Each row was made from one path, in order. Every step used is in the known rows, and no mark comes twice. Write each row's path.
(in the rows, 128 means zero)
Known rows:
h, l: [ 97 106 129 161 136 123 137 133 121 132 108 143 127 135 138 125 151 130]
l, e, z: [132 133  69 168 102 154 105 133 121 136 123 135  98 149 124 134 137 133]
z, e, l, t: [180 144 101 154  86 170 105  83 111 111 115 137 113 113 134 121 141 108]
z, e: [157 145 118 122 126 141 121 113 112 110 104 110 128 105 119 119 134 114]
h, l, t, y: [ 93 151 125 219 116 154 128 120 114 146 109 149 127 123 159 100 163 119]
t, l, e, z, h: [109 162  56 199  81 180  94 162  98 138 119 161 112 133 125 130 144 127]
e, l, t, y, h: [153 168 115 196  85 166 111  86 128 156 138 132 124 127 164 122 141 125]
e, z, h, l, t, y: [ 70 172 103 252  86 176  94 139  80 160 101 143 108 135 149 107 183 123]
h, l, t, y, e: [116 147 131 204 127 167 114 141 102 130 115  89 139 105 168  99 179 115]
t, y, e, z, h: [120 179 112 185 116 174  74 157  76 148 127  43 121 118 138 131 172 129]
e, z, h: [105 149 105 161  98 149  96 146  93 141 119 122 108 142 117 137 148 132]
t, l: [128 143 113 167 129 143 132 146 123 130 138 153 138 126 135 118 130 126]
y, h, l, e: [110 114  96 157 107 137 140 127 136 131  94 154 132 127 148 125 143 131]
e, l, t: [151 125 112 164  90 156 111  97 127 129 140 155 112 136 143 130 135 123]
y, t, l, e, z: [163 145  50 194 131 161  95 138 111 122 147 126 110 132 116 132 162 135]
l, t, y, e, z: [148 175 106 212 110 181  87 144  92 141 139  70 117 124 153 108 171 120]

Which path is each row?
[123 191 108 206  89 194  72 156  74 141 125  70 120 110 146 112 176 119]
l, t, y, e, z, h
[ 72 125 106 194 106 146 104 151  86 146  99 138 106 147 127 132 171 135]
e, z, h, l
[126 174 126 187 108 160 118 116 122 143 130 132 129 115 149 102 141 117]
l, t, y
[110 148  71 161  81 167  91 145 104 135 108 135 102 136 118 139 142 130]
l, e, z, h
[104 148  99 193 114 146 134 117 131 151  96 132 131 121 160 118 151 130]
t, y, h, l, e
[111 119  71 196  99 146 122 134 117 145  99 148 107 152 142 127 158 138]
y, h, l, e, z
[135 183 128 183  96 156 124 112 127 147 125 129 139 110 156 101 139 120]
l, t, y, h
[109 126 125 179  98 142 140 126 124 129 104 167 136 120 154 104 153 122]
y, h, l, t
[101 110  70 201 112 148 115 137 112 139 103 150  97 156 135 130 160 135]
h, l, e, z
[ 86 157 112 215 125 167  84 162  68 153 107  56 119 126 148 127 193 131]
t, y, e, z, h, l
[146 170 131 172 119 172 105 137 109 126 135  74 141  96 158 104 156 114]
l, t, y, e
[114 153 108 246 118 176  94 148  83 145 119  85 115 130 162 102 194 123]
h, l, t, y, e, z
[ 77 121  95 154  97 153 118 142 115 125  84 154 124 117 135 131 150 125]
z, h, l, e
[105 152  74 235 106 156 115 124 113 166 102 126 108 149 155 121 166 137]
t, y, h, l, e, z
[162 144 123 161 135 159  96 113 111 142 149  49 123 122 156 144 154 129]
t, y, e, l
[ 99 148 132 195 131 131 138 119 120 158 107 118 138 127 159 116 156 133]
t, y, h, l
[144 160 114 200  97 167 104  88 124 151 141 132 113 132 155 123 144 122]
e, l, t, y
